Every row comes from one small tree of marks. Brackets hold a mark, then the marks that hang from it, in the order of their numbers. Every link used is in the known rows. Which tree was each row made from?
In the rows, zero is written as 128.
Known rows:
[Z337 [Z250 Z506 Z618]]: [153 128 134 132 144 140 130 120  96 129 126 129 180 122 104 122 117 137
 132 142 118 137  99 109 141 111 102]
[Z337 [Z250 Z714] Z993]: [136 113 127 197 150 141 166 144 125 139 139 128 191 115 157 109 150 122
 158 167 125 105  94  89 152  85 149]
[Z816 [Z993 [Z337 [Z250 [Z714 Z350]]]]]: [160 112 123 191 172 103 157 175 133 115 107 101 151 132 121 120 132 147
 153 146 122 102 109 120 138 125 174]
[Z250 Z337 Z506 Z618]: [162 167 108  74 178 139 133 131  65 116  97 103 136 121  84 121 111 166
 150 153 141 130  91 100 109 112  89]
[Z816 [Z993 [Z337 Z250]]]: [137 100 128 182 178 100 160 190 135 125 117  83 142 144 128 120 149 129
 120 159 129 123 133 108 125 138 167]
[Z993 [Z337 [Z250 Z506 Z714]]]: [147 119  95 150 145 109 136 141 156 111 127 150 134 151 117 142 141 163
 125 128 141 138 104 122 134 155 154]
[Z506 [Z250 Z618]]: [106 151 121  96 171 144 106 156 119 125 146  94 143 132  86  86 114 151
  62 112 134 120  99  82 136 109 137]
[Z506 [Z250 Z337] [Z350 [Z816 Z993]]]: [139 106 119  69 215 164 155 206  82 144 119  54 173 182 151 114 124 115
  68 189 147 138  44  55 118 127 155]
[Z337 Z993]: [110 113 128 158 177 105 159 161 134 139 132  73 147 142 138  86 165 103
 138 157 147 110 149  87 121 102 144]
[Z337 [Z250 Z618 [Z714 Z350]]]: [170 137 138 169 143 158 123 108  97 126 113 158 191 114  80  93  95 152
 162 123 103 109  65 110 176  82 117]
[Z250 [Z337 Z993] Z506 Z618]: [156 173 103  92 188 123 151 144  63 116  98  81 160  99 106 135 133 162
 162 173 134 108  87  98  99  92  99]
[Z993 [Z337 [Z250 Z506 Z618]]]: [143 129 104 132 157 100 120 142 134 109 117 128 151 146  86 142 132 157
 107 126 126 140 107 124 127 148 128]
[Z250 Z337]: [139 114 127 120 180 151 144 169  92 135 106 105 110 171 105  79 124 121
 147 159 152 145 116  80 116 109 123]
[Z816 [Z993 [Z337 [Z250 Z506]]]]: [145 105 119 165 171  93 162 183 134 119 118  82 142 136 138 140 151 137
 129 160 133 122 133 118 117 147 163]
[Z618 [Z250 Z337]]: [144 111 143 163 148 150 158 170  77 137 123 137 152 146  91  66 107 112
 135 178 136 152  93  83 130 112 106]
[Z506 Z250]: [102 122 124 110 165 144 120 173 137 131 157  94 122 160 118  82 129 129
  74 118 152 131 121  80 127 118 155]
[Z371 [Z816 [Z993 [Z337 [Z250 Z618]]]]]: [121 106 130 195 167 129 151 161 102 132 107 103 190 130  80  98 140 128
  97 166  98 143 121 135 150 112 135]
[Z350 Z506 Z714 [Z816 [Z993 Z337]]]: [ 77  67  72 143 222 128 123 162 150 145  90  74 125 213  70  83 182 141
  92 191  81 118 149 109 150 142 164]
[Z714 [Z350 [Z506 Z250] Z816]]: [123  97 117 111 180 153 105 150 112 126 109 100 150 205  55  53 133 136
 109 110  94 109 100 100 158  80 150]
[Z618 [Z250 [Z506 [Z350 Z816]] Z714]]: [161 115 117 137 137 138 167 120 107 142 140 149 189 136 130 101 120 134
 119 176 149 150  66  95 154 156 118]
[Z74 [Z250 Z618]]: [169 122 128 121 150 116  99 143 118 122 111  98 154 145  87 118 118 133
 103 105 159 140 154  81 142 119 139]
[Z714 [Z350 Z816]]: [138  85 139 142 166 128 118 141 119 137 101 108 129 172  78  70 118 103
 139 129 121 136 114 109 153 112 112]
[Z250 Z714]: [134 126 115 147 153 145 141 123 149 136 133 134 118 143 119  71 133 149
 135 131 157 125 122  92 157 128 149]
[Z506 [Z250 Z337 Z618 Z714]]: [136 178 100  90 175 178 115 155  93 118 131 126 137 113  88  98  97 190
  93 129 134 112  48  74 140  95 142]
[Z993 Z337]: [114 109 106 135 174  89 125 164 168 119 118 104 100 183  90  98 151 138
  99 122 155 141 147 111 119 161 153]
[Z350 [Z506 Z250] Z714]: [ 73 103  89 106 200 158 108 147 148 131 135  91 134 217  74  49 157 141
 100 141 104 103 145  91 136 102 169]
[Z506 Z250 Z350]: [126 118 129  71 190 140 140 169 130 133 150  71 174 199 143  85 128 108
  74 129 168 128  87  67 120 134 165]
[Z350 Z714 [Z816 Z993]]: [ 87  63 108 159 198 133 132 160 137 167 109  74 110 154 117  98 147  96
 105 211 112 146 144  99 146 152 121]
[Z816 [Z993 Z337]]: [127 111 117 162 190  86 156 190 148 123 114  63 115 148 123 107 155 136
 114 153 146 117 152 108 117 150 172]

Write each row's tree:
[168 158  91  69 172 138 136  85 109 132 112 120 183 127 113 126 122 175
 114 150 147 127  59  99 159 152 115]  [Z250 [Z506 [Z350 Z816]] Z618 Z714]
[172 120 134 117 157 136 177 155  67 130 123 121 182 157 122 100 110 115
 150 187 154 151  71  87 111 132 107]  [Z618 [Z250 Z337 [Z506 Z350]]]
[148  98 134 129 145 124 165 138 100 144 136 123 188 159 124  97 124 105
 109 179 145 161  88  95 135 152 105]  [Z618 [Z250 [Z506 [Z350 Z816]]]]
[ 72  63  85 121 201 160 107 128 140 158 103 104 127 229  61  50 170 119
  98 176  88 136 147  96 163 125 132]  [Z350 Z506 Z714 Z816]
[154 114 108 164 169 121 135 143 142 124 100 123 124 136  97 100 125 158
 145 136 126 110  94 115 163 132 155]  [Z250 [Z714 [Z350 [Z816 [Z993 Z337]]]]]
[146 153 109 123 177 156 141 176 102 113 128 107 146 122 122 103 113 161
 145 136 135  85  56  83 124  71 163]  [Z506 [Z250 [Z337 Z993] [Z714 Z350]]]
[175 105 122 132 166 119 136 188 103 120 105  86 145 154 131 133 138 112
 143 146 168 135 143  67 110  97 156]  [Z74 [Z250 [Z337 Z993]]]
[156 154 110 162 146 131 155 114 101 125 130 128 212  74 140 144 139 161
 161 162 115  96  74 106 148  86 124]  [Z337 [Z250 Z506 Z618 Z714] Z993]
[163 166 121 139 160 138 115  96 111 117 103 135 156 110  59  74  95 177
 162 106 123  93  83 111 170  97 123]  [Z250 Z618 [Z714 Z350]]
[143 163 118  58 216 146 147 178  75 124 123  57 209 157 126 111 119 136
  92 161 146 102  37  57 106  93 143]  [Z506 [Z250 [Z337 Z993] Z618] Z350]
[106 106 116  77 203 140 131 159 145 141 147  68 164 205 138  91 127 100
  87 156 155 126  97  75 116 144 156]  [Z506 Z250 [Z350 Z714]]
[130 126 139 176 165 129 146 145  96 139 124 101 211 108 119 110 141 116
 135 164 105 108  97  91 142  76 119]  [Z337 [Z250 Z618] Z993]
[109 131  94 104 175 169 123 145 137 123 142 115 147 194  86  45 155 176
  94 108 124  96 115  81 156  90 190]  [Z350 [Z506 [Z250 Z714]]]
[178  92 113  92 161 101 127 138 138 120 120  83 157 184 145 148 134 104
 136 136 185 148 160  88 112 158 152]  [Z74 [Z250 [Z506 [Z350 Z714]]]]
[127 128 121  69 208 145 134 172  97 143 127  51 198 155 125 109 121 129
  38 163 132 124  51  66 141 132 145]  [Z506 [Z250 Z618] [Z350 [Z816 Z993]]]
[200 141 121 135 140 123  99 121 118 107 100 128 164 124  77 117  98 162
 145  89 148 114 120  95 162 103 150]  [Z74 [Z250 Z618 [Z714 Z350]]]
[179 136 118 120 171 121 120 171  83 116  93  85 166 127 100 139 123 135
 130 140 152 124 124  68 119  89 137]  [Z74 [Z250 [Z337 Z993] Z618]]
[128  94 125 189 158 122 163 164 113 127 116 103 178 138 110 115 151 121
 111 169 114 150 135 142 136 125 142]  [Z371 [Z816 [Z993 [Z337 [Z250 Z506]]]]]
[120 167 106 104 163 159 108 137 125 123 147 123 144 112  93  89 108 182
  74 110 137 108  78  83 154 110 150]  [Z506 [Z250 Z618 Z714]]
[164 105 141 181 136 157 137 125 118 129 124 156 168 140 112  88 108 129
 173 128 120 119  85 107 166  94 136]  [Z337 [Z250 [Z714 Z350]]]
[140 118 125 172 180 100 149 179 123 123 109  82 155 128 109 123 139 143
 113 156 119 115 119 112 130 131 155]  [Z816 [Z993 [Z337 [Z250 Z618]]]]
[188 140 124 155 132 147 165 135  71 116 117 164 160 111  97  98  90 156
 192 162 134 125  58 111 136 108 110]  [Z618 [Z250 Z337 Z506 [Z714 Z350]]]
[143 137 129 153 156 118 153 133  94 129 128 100 210  95 133 141 144 130
 149 165 112 108  95 105 129  86 111]  [Z337 [Z250 Z506 Z618] Z993]
[136 110 105 167 152 118 130 151 159 119 126 151 135 162 105 116 138 153
 114 128 137 138 105 111 147 146 158]  [Z993 [Z337 [Z250 Z714]]]
[111  83 109 151 186 109 139 183 140 146 106  80 112 157 113 110 157 124
  75 171 128 148 129 101 141 158 145]  [Z350 [Z816 [Z993 Z337]]]
[151 143  92 137 151 110 122 127 140 108 119 152 151 130  91 146 128 182
 115 124 127 130  89 124 142 148 140]  [Z993 [Z337 [Z250 Z506 Z618 Z714]]]
[149 107 127 180 136 155 142 125 103 136 120 165 177 151  65  47 115 145
 138 147 103 119  78 104 181 100 129]  [Z618 [Z250 [Z714 [Z350 Z506 Z816]]]]
[140  87 128 145 192 133 135 151 102 132  86  79 156 192  68  55 146 128
 148 140  92  99 122 110 159  85 149]  [Z714 [Z350 Z506 [Z816 Z993]]]
[139 116 139 176 157 136 174 179  75 138 124 119 170 129 109  79 125 108
 145 192 132 133  90  81 121  97 112]  [Z618 [Z250 [Z337 Z993]]]
[142 143 124 184 155 143 151 126 105 136 128 130 212  88 127 113 135 147
 147 162 107  96  73  92 161  75 131]  [Z337 [Z250 Z618 Z714] Z993]
[131 122 114 149 164 107 117 152 137 118 114 129 151 158  75 117 131 146
  97 124 121 139 107 113 138 138 133]  [Z993 [Z337 [Z250 Z618]]]
[167 137 128 161 151 168 121 102  93 121 106 156 202 140  61  76 109 166
 162 118  88  96  67 109 184  66 133]  [Z337 [Z250 Z618 [Z714 [Z350 Z506]]]]
[119  86 132 203 164 129 161 173 115 135 115 104 176 148 100  97 149 112
 104 169 109 149 134 134 145 118 145]  [Z371 [Z816 [Z993 [Z337 Z250]]]]
[ 95 106  84  98 178 184 109 146 132 141 131 124 144 198  79  58 161 170
  51 131 105 122  92  77 177 101 173]  [Z350 [Z506 [Z250 Z714]] Z816]
[149 111 101 163 160 121 125 142 147 107 109 150 154 187  74  98 140 165
 141 111 112 110  98 122 153 117 172]  [Z993 [Z337 [Z250 [Z714 [Z350 Z506]]]]]
